What can hang from each mark:
zepib: tuka
mobiv: lotovu
lotovu: fozas povusi
tuku: povusi tuka
tuka: menaz
menaz: kotu povusi
kotu: tuka zepib
povusi: menaz mobiv tuku

Known rows, with every way that one mark hangs from another:
[tuku [povusi mobiv] [tuka menaz]]: [  0   0 -10   4   1  -1   5 -17  -6  -4  -7  -4   4 -15   6  -9   5 -11
  -5  -3   8   9   4   8   2 -28 -10  13  -1 -19   3  12 -12 -17  -4  14
   2  12   0   4  18  -2   2   0   9  -8  -6  12  -3  -2  22 -13  -2 -16
   7  -9  -6  -2  19  11   5   4]
[mobiv lotovu]: [  9   6   3  16  -2   3  -9  -4  -8   0  10  -8   0   5  -1 -11 -22  -9
   0  -7   0   9  -5 -14   0  18   5  17   5 -12  12   8 -12 -18   0   6
   3   1   6  -2   8 -12  -3 -19  12   3  -1  10  -5   3  17   3  -6 -13
  12  -5 -15   2 -13  -9   2  12]
[tuku [povusi mobiv] [tuka [menaz kotu]]]: [ -2   1 -12  -4   3   3   5 -11  -2  -4 -11  -2  -4 -13   4  -9  14  -5
  -5  -2   6   8   4   3   4 -27 -13   4   1 -14  -5  20  -7 -19  -2  10
  -2  18  -3  -1   6  -1   5  -2   9  -5  -5   3 -11  -2  16 -19   3 -12
  -3  -7  -3  -3  19  10   7   4]
[zepib [tuka [menaz kotu]]]: [ -1  -5  -5  11  -4  14   0 -21   3  -6   5   0   4  -3   7 -23 -14  -3
   5  11   5   9 -11 -21  -2  -2  -1   9  -1  -1  -3  15   0 -20   8   9
  -4  13  -8 -11   2 -12   0  -7  24   1  -4   5 -23   4  10  -6  -6   2
   5  -5  -1   1  -3   2  -3  14]
[povusi mobiv tuku]: [  9   3  -4   4   7  -4   1 -11   9  -3   4  -6   2   2   9 -13   1 -18
  -2   4   8  12  -3  18  -1  13  -3  -3   7 -13   4  -5 -12 -14   6   7
   5   1 -11   5   2   9  -2 -15  12  -4   2  13   8   9   7  -2  -6   0
  18  -4  -9  -2  17   7   1   2]
[tuka [menaz kotu [povusi [mobiv lotovu] tuku]]]: [ 10   0  -9 -10   7  -9   5  18   9   5   4   1  -6  -1   6  -8   1 -17
  11 -23  -4  10   3  10   8  12 -11  -5  -2  -7  -1   7   7   5   2   3
  -3   7  -7   5 -12   7   9 -15  15   8  -3  -5  -9  -1  -2  -3   1   1
   2   0 -11  -5  -1  21   0  16]
[tuka [menaz [povusi tuku]]]: [  4  -5 -12   7   7   6  -1  -6   0  -2   2  -2   7   0  14  -9  -7 -22
  15   1   1   5   0  -2   3   4  -5  13   2  -5  10   4  -2   4   3   6
  -1   0  10   6  -2  13  -3 -11   0   4  -4   3 -10   4   9   0  -7  -3
   4 -11 -12   1  -3  11  -2   5]
[mobiv [lotovu fozas [povusi tuku]]]: [ 19   9  -5   6   2 -10  -7   6  -4  -1  -1 -11  20  17   1  -3  -9 -15
  10 -15  -4   4  -5  -2  -5  31   7  -8 -10 -17  20  13   1  -9   4  -7
  -4  -1  17   2   0   3  -2 -12   3   7   8   2  -8   2   9   5   5 -11
  15   7 -17  -6   0  11  -2   4]
[menaz [kotu tuka zepib] [povusi mobiv tuku]]: [ 10   9   4   0   3  -9  17   8  18  -6  -2   0   6  -6  14 -24  15   3
  10   1   5  11  -1   8   5  15  -5 -25  -1   3  -3  -2   1   7  14   2
  -2   8  -7  -9 -22  12  -7 -14 -14   4   2 -15  16  16 -22  -4   1   1
   4   2 -14   2   2   9 -10  -6]
[kotu [zepib [tuka [menaz [povusi mobiv tuku]]]]]: [  4   2  -4   8   1  -9  13   1  14   1   6   2   8 -14  20 -28  -8 -13
  14   1   4  13  -1  16   6   4  -8  -1   1  -2   5  -9   3  10  12  10
  -3   4 -10  -1   4   5 -12  -8  21  -2   0  -4   6   3 -13  -3  -9   5
   9   5 -10   2   0  31 -10   7]
[tuka [menaz kotu povusi]]: [  1  -3 -10   8   5  12   5  -8  -7  -5  -1   0  -1  -5   7  -4  -1 -12
   9   8  -2   8  -2 -23   2   2  -3  11   0  -1  -1  17   1   0   9   3
  -4  11   6  -1 -11  -6   2  -8   1   5   0  -7 -19   7   8  -3  -2   1
  -5 -11  -7  -1  -8  -3   1   8]
[lotovu fozas [povusi [menaz kotu] mobiv tuku]]: [ 14  11 -12 -12  10 -14  11  -6   4   0  -3  -7  12  14   0   3  23 -23
   4  -8   4  11   0  10  -1  36  -4 -29 -10  -7   0   7   4  -8   9  -6
  -5   8 -10   6 -18   1   5 -10   5   3  16  -3  -3  14 -16  -7  16  12
  11  10   3  -9  20  14   1  -2]
[tuka [menaz kotu [povusi [mobiv lotovu]]]]: [  6   2  -5  -5   3  -8   8  10  -2   3   3  -1 -11  -7  -1  -6  -3 -13
   6 -16  -1  14   0  -3   6  10 -10   4   0  -5  -3  13   2  -3   8   5
   0  10  -3   2  -7 -14  10  -9  15   8  -1  -8  -7   0  -4  -4   1  -2
   0  -4 -11  -4  -4   7  -1  17]
[tuku [tuka menaz]]: [ -1  -7  -2  13  -3   8  -3 -23 -10 -15   0  -8   7  -8   5  -6 -13  -9
   0   6   5   7  -3 -12  -7 -13   1  23   3  -9   4  12 -13 -19  -2  14
  -1   9  11  -2  18  -8  -1  -4   5  -1  -3   7 -13  -7  28 -11 -12 -18
   0 -13  -2   1   4  -1   8   4]
[lotovu fozas [povusi [menaz [kotu zepib]] tuku]]: [ 12  10  -8   4   8  -3   4   5  -1   2  -8  -9  12  14   8  -6  15 -15
   4  -5   4   3  -2  -7  -3  33   8 -26 -13   3   6  13   9  -5  11  -8
 -10   6   6  -4 -14   1  -9 -15 -14   6  15 -16   2   9 -19  -9  10   5
  10  16   1   2  -5  14  -4  -3]
[zepib [tuka [menaz kotu povusi]]]: [ -1  -1  -7   8  -3  14   1 -14   3  -5   3   5   5  -5   8 -19  -9  -4
  12   9  -2  10  -5 -20   3   3  -6  10   0  -1  -1  13   2   1  13   5
  -9   8  -4  -7 -10  -8  -1  -7  24   5  -3  -2 -25   7   5  -2  -1   3
  -4  -7  -7  -6  -7   0  -2  12]
[tuku [povusi mobiv] tuka]: [  3  11  -4   4  -1   3  -1 -14  -5  -7  -8  -4   4  -6   1  -9  10  -3
 -10   6   8  11   5   9   1 -12  -7   8   5 -19   4   6 -17 -19   2  11
   0  10   0   5  10   0   1  -7  12  -6  -4  12   3   3  17 -10   2 -18
   8  -7  -9  -5  21  -1   8   3]
[tuka [menaz [kotu zepib] [povusi tuku]]]: [  3  -3  -8   7   9   6   6  12   6   3  -5   0   2  -6  16 -17   3 -13
  13   4   3   2  -2  -8   4   6  -1  -3  -1   4   0   9   8   6  10   1
  -4   6   6  -2 -10  11 -13 -13  -9   6  -1 -18  -5   1  -8 -10  -4   2
  -2  -1  -8   6 -13  19  -4   3]
[menaz [kotu zepib] [povusi mobiv [tuku tuka]]]: [  7  13   3   2   7  -2   5  14  11  -9 -10  -1   2  -5   8 -13  25  -2
   5  -1   3  12   4  13  -2   9  -5 -19   5  -4  -5  -2   1   8  11   1
  -8   5  -5   2 -15  11  -6 -11   0   5  -1 -17   9  -3 -14 -14   6  -4
  -5   2  -9  -3   8   9   6  -2]
[tuka menaz]: [  0  -8  -7  16   3   8  -2 -24 -10  -4   8  -7   4  -4   8 -10 -19 -14
  -1   8   9   6  -8 -13  -3  -1   0  22   3  -6   7  10 -10 -19   2  13
   6   9   7  -4  13  -9  -4  -6   2  -1   2   6  -8   4  20  -6 -13  -6
  10 -12  -6   5  -6   3   1   8]
[mobiv [lotovu fozas]]: [ 12   5   5  17  -6   1 -10  -2 -11  -7   4  -9  10   8  -5  -7 -17 -11
   4  -2  -4  10  -6 -15   0  19   7   6  -1 -14  16  10  -7 -16   5  -1
  -3   3   1  -1  11 -12  -4 -14  -1   7  10   5  -6   3  10   3  -4 -13
  12   1 -15  -8 -10 -14  -2   7]
[menaz kotu]: [  5   5   0  12   3  12  -5 -15  -2  -5   1  -5  -1   5   3 -11   1  -5
  -3  17   6   9  -6 -21  -1  12   2   3   7  -6   0  14 -10 -23   7   2
  -2   9  -4  -5  -8  -6  -1 -13   2   4   3   3  -8  10   9  -6  -1  -4
   5 -11  -9   2   0 -14   2   5]

Rows:
[  6   0 -13  -6   3   3  -2 -10   0 -11 -15  -9  23   7   6   6  14 -11
   8  -5  -3   0  -2  -7 -13   3   2 -16 -17 -14   1  24   8  -6   2  -2
 -14  13  16  -2  -6   6   0   6  -3   5   4  -8 -26  -6  13 -13   7 -10
  -5   2  -4  -5  15  18   5  -3] : [lotovu fozas [povusi [tuku [tuka [menaz kotu]]]]]
[  7  10  -7  -8   4 -10   9 -14   4  -6   1 -10  11   3   2   8  12 -17
  -3 -16   6  12   3  24  -9  21  -8  -4  -1 -11   1   1  -7  -9  -2  11
  -2   2   4   6  -5   3   8 -10  23  -1  -4   6   2   2   6  -9  10  -6
  12   1   6   1  24  17  11   0] : [lotovu [povusi menaz mobiv [tuku tuka]]]
[  3  10   6  23  -5  12  -2  -7   4  -2   4  -1   3  -6   9 -33  -7   8
  -3  15   8   8 -10 -20   0  16   7  -2   6   2   0   8   0 -18  16   2
  -7   8  -9 -15  -3 -10 -13 -14  12   3   4 -10  -1   7  -2  -6  -3  -1
  10   6  -6   6 -15  -4  -5   8] : [menaz [kotu [zepib tuka]]]
[  9   1  -7   0  -1  -2  -6  -1   0  -3  -1 -13  15   0   6   2 -13 -11
   8 -28  -2   1  -3   4 -11   7   1  14  -9 -16  12  20   1  -9  -9   7
  -5   2  29  -1   5  -1   4  -6  19   2 -10  -2 -19 -15  24  -9   1 -22
   6   0  -7   6   3  25   6  11] : [mobiv [lotovu [povusi [tuku [tuka menaz]]]]]
[  6   8   3  -1  -2  -5  16 -12   9 -14   2   2   4  -7   5 -14  11   3
   5  11   0  18  -1  -8   2  13 -10 -10   2  -5  -7   4  -9   2  16   4
   2  12  -9  -7 -21  -4   4  -8  -6   5   0  -3   2  20  -8   2   2  -1
   2  -8 -14  -8   8  -8  -6   0] : [menaz [kotu tuka] [povusi mobiv]]
[  4   5   6   7  -3   4  14 -11   5  -5   6  -3   4   0   4 -21  -2   4
  -1   2   8   7  -5 -19   1  17   2  -6   3  11  -3   6  -6 -15   6   6
   0   7  -8 -18  -8 -10  -8 -20 -17   2   6  -9   7  18 -10  -6  -3  -5
   7   1   7   8 -19  -4  -9  -3] : [povusi [menaz [kotu tuka zepib]]]
[  5   6   7   2  -1 -12  22  -9   8  -4   7  -2  -2  -8   4 -22   7   1
  -6  -1  13  15  -4  -1   4  15   0 -14   5  13  -9   1  -8 -16  11  10
   5   9 -18 -15  -7 -10  -4 -16 -11  -1   7  -7  20  18 -21  -7  -4   2
   9   7   8   6  -4   6  -8  -1] : [povusi [menaz [kotu tuka zepib]] mobiv]
[  9   2  -4  -1  -6  -9  -1   1  -8  -6 -10  -6   9  -9  -5  -5   0 -13
   3 -19  -2   9   3   9   4 -22  -6   5  -8 -23  10  13  -2 -14  -4   5
  -2  12  -2   6  22  -7  -1  -1   1  -3   3   6  -8  -9  16 -10  -1 -22
   6   3 -10 -12   8   9   3   6] : [tuku [povusi [mobiv [lotovu fozas]]] [tuka menaz]]
[ 14  -1  -7  -3   2 -17   3  15   3  -1   2  -5   8   1   3  -6  -5 -26
  20 -20  -8  13   1  15   5  12  -4  -5  -9 -13  10   0   6  10   7   0
  -2   3  -5  11   2   5   3  -9   3   4   7   2  -3  -2  -5   2  -4  -1
   8   3 -13 -15   4  20  -5   6] : [tuka [menaz [povusi [mobiv [lotovu fozas]] tuku]]]
[  7  13  -3 -14  -5  -9  12   3   7   4   4   3  -6  -2  -5 -16   5   2
  -3 -27   2  10   4   1  16   4 -10  -6   2  -6  -3  11  -5 -14  -2   8
   4   9 -14  -5 -11  -7  13 -23   9  -1  -2   7   2  18  -3  -3   8 -11
  12   6   1  -5  -5   1  -6   9] : [tuku [povusi [menaz [kotu tuka]] [mobiv lotovu]]]
[  2   0  -4   9   7  -6  15   1  -3   5  -3  -1  -7 -17   9 -16   7 -12
   4   5   6  12  -4  -2   4   6  -6  -4   0   7  -4   8   1   3  16   4
   0  13  -3  -5  -5 -12  -6  -5  -6   3   6 -19   6   4 -15 -10  -4   5
   0  -4  -8   4  -3  16  -3   4] : [tuka [menaz [kotu zepib] [povusi mobiv]]]
[ 11  12  -2  -5  -7  -8   1   5  -8  -7  -1  -6   5   3 -12   0   5 -11
  -3 -27  -1  11   7  13   8   2  -5   0  -1 -21  10   7  -4 -13  -4   3
  -5   4 -13  12  13  -8   4 -15  11  -3   6  10   2   0   5 -10  10 -20
  10   8   0 -14   5  -2   5   2] : [tuku [povusi menaz [mobiv [lotovu fozas]]] tuka]
[  3   8   3   7  -4   8   5 -14   4 -16  -1   5   7   1   4 -17   2   8
  10  11  -2  10  -1 -23   3  14  -5  -1   2   0  -1  12  -4   4  13   2
  -3   7   5 -10 -21   1   1 -11  -8   7  -1  -4  -6  20   0   5   2  -5
  -4 -12 -13  -3  -4 -17  -2  -2] : [menaz [kotu tuka] povusi]
[  6  -3 -13  -6  12  -4   9   3  11   1   1   1  -5  -2  10  -9  10 -17
  11  -2   2  10   1   9   5   5 -13  -8  -2  -5  -6   4   3   3   8   4
  -1  10  -6   4 -15  12   4  -9   6   2  -1  -4  -6   6  -4  -5   0   9
   1  -7  -8  -3  10  18   1   9] : [tuka [menaz kotu [povusi mobiv tuku]]]
[  1  -1  -8  15   7   9   8   2  -7   1  -4  -1  -2 -11  12 -16   0  -8
   6  10   4   5  -3 -22   3   8   2   5   1   8   3  13   2   2  12   2
  -4  10   8  -8  -6  -8 -10  -7 -10   8   2 -20  -4   3  -7  -9  -4   0
  -5  -7  -7   8 -18   6  -5   5] : [tuka [menaz [kotu zepib] povusi]]
[ 10  13   2   4  -7  -7  -5   4  -8  -7  -8  -5  11  -1  -9  -5   4  -6
   1 -12  -4  13   5   8   3  -3  -2  -2  -3 -25  13  11 -10 -14  -1   0
  -6   8  -5   6  14  -3   0  -9   7  -1   4   9   2  -4  13  -8   5 -22
   9   5 -13 -15  11  -4   3   2] : [tuku [povusi [mobiv [lotovu fozas]]] tuka]
[  1  13  -6   6   1  15   1   2  -5   2 -10  -2   0  -2   0 -12  15   2
 -11  -2   6   4   4  -9   6  -6  -1   2   4  -1   0  14  -1 -14   1   6
  -6  10   1  -5  -2  -1  -8 -17  -1  -1  -1  -8  -1   3   2 -19   9 -14
   0   3   6   2 -12  -2   6  -2] : [tuku [povusi [menaz [kotu zepib]]] tuka]
[  3  -4   1  18  -4  -3  16 -11  -2  -9   3  -1  12 -16  15 -23 -17  -1
   9   9   5   5  -3 -16   2  -1  -2  12  -5   8   9   8  -5   6   9  11
   3   6  15 -15   8  -4 -14  -6 -21   2   2 -10   5  11  -4   1 -13 -10
   0  -7 -10   7 -18  10 -13  -2] : [kotu [tuka [menaz povusi]] zepib]
[  8  12  -2  -2   3 -17  27  -9   5   2   4  -6   5  -7   5 -14  10   0
  -3  -6  10   9  -3  -3  -3  24  -2 -18  -5   9  -3  10  -3 -11  12   8
   2  12   5 -17 -15 -17   0  -9 -10   2   9 -14  15  19 -22  -6   7   3
  12   9   5  11   0  16  -8  -2] : [lotovu [povusi [menaz [kotu tuka zepib]] mobiv]]
[ 14   7   8  11  -2 -15  -2  -2  -6  -3   6  -9   5   4  -6  -9 -10 -14
   2  -4   1  16  -4   2   2  23   4  -2   2 -15   8   2  -8 -18   7  -1
  -1   5 -12   3  12 -15   0 -13   3   2  13   7   5   4   3   1  -4  -9
  17   3 -13 -10   5  -4  -1   5] : [povusi [mobiv [lotovu fozas]]]
[ 13  11  -4   7  -1  -9  -4   5 -10   3  -3  -4   4   2  -5 -13  -1 -15
  -1  -9   1  12   1   4  10   7   0  -3  -3 -22  13   8  -5 -14   3  -3
   2   7  -7   5  13  -7   0 -14   4   1  12   9   6   7   7  -1   2 -12
  18   4 -18 -12   6  -1  -4   6] : [tuku [povusi [mobiv [lotovu fozas]]]]
[ 10  10  -3  -1   1 -13   1 -12   2 -14  -8 -12  24   7   5   2  17 -15
   5  -1   2  13   1  17 -14  19   1 -18  -9 -21   7   5  -4  -7   6  -2
  -7   7   7   3   1   5  -1   3   4   1  10   2   0   0   5  -7   8  -8
   8   3  -9  -9  31  13   6  -8] : [lotovu fozas [povusi mobiv [tuku tuka]]]
[  2  14  -7   4   1   3  12   0   7  13   1   4  -5  -9   5 -29  11  -1
  -8  -1  12  12   0   5  15   3  -7  -8   4   1  -2   0   0 -17  13   7
  -3   9 -26  -8  -4  -9  -5 -20  26  -7   3  -3   9  14 -18 -13   7   5
  14  11   6   0  -6  10  -6   9] : [tuku [povusi [menaz [kotu [zepib tuka]]] mobiv]]
[ -1  -5   0  25  -7   5   5 -16  -3   0   9  -4  10 -14  15 -30 -28  -4
   0  11   9   8 -12 -14  -1   0   6  17   3   4  11   4  -4 -15   9  11
   0   8   0 -15  20 -15 -15  -7  16  -3   2   0  -1   0   5  -6 -13  -5
  14   0  -4   9 -15  13 -10   8] : [kotu [zepib [tuka menaz]]]
[  0  -1  -2  23  -5   6   7  -9  -3  -5   7  -1   9 -16  14 -27 -21  -4
   7  12   3  10  -7 -13   3   3   0  16   2   4  11   4   2   4  13   9
  -5   5   5  -8  10 -10 -16  -6  12   1   1  -5  -5   4  -3   0 -10  -1
   3   0  -8   3 -19  12 -10   7] : [kotu [zepib [tuka [menaz povusi]]]]
[ 17   9  -8  -1   2 -10  -3   4  -5   3   3 -10  16  19  -2   4  -6 -19
   7 -28  -5   4  -2   1  -1  41   4  -5  -8 -13  18   9   4  -5  -2  -4
  -6  -2   9   6  -4  -2   2 -19   9   5   9   1  -7   6   1   2   8  -7
  17  12  -1  -6  -8  11  -1   5] : [mobiv [lotovu fozas [povusi menaz tuku]]]
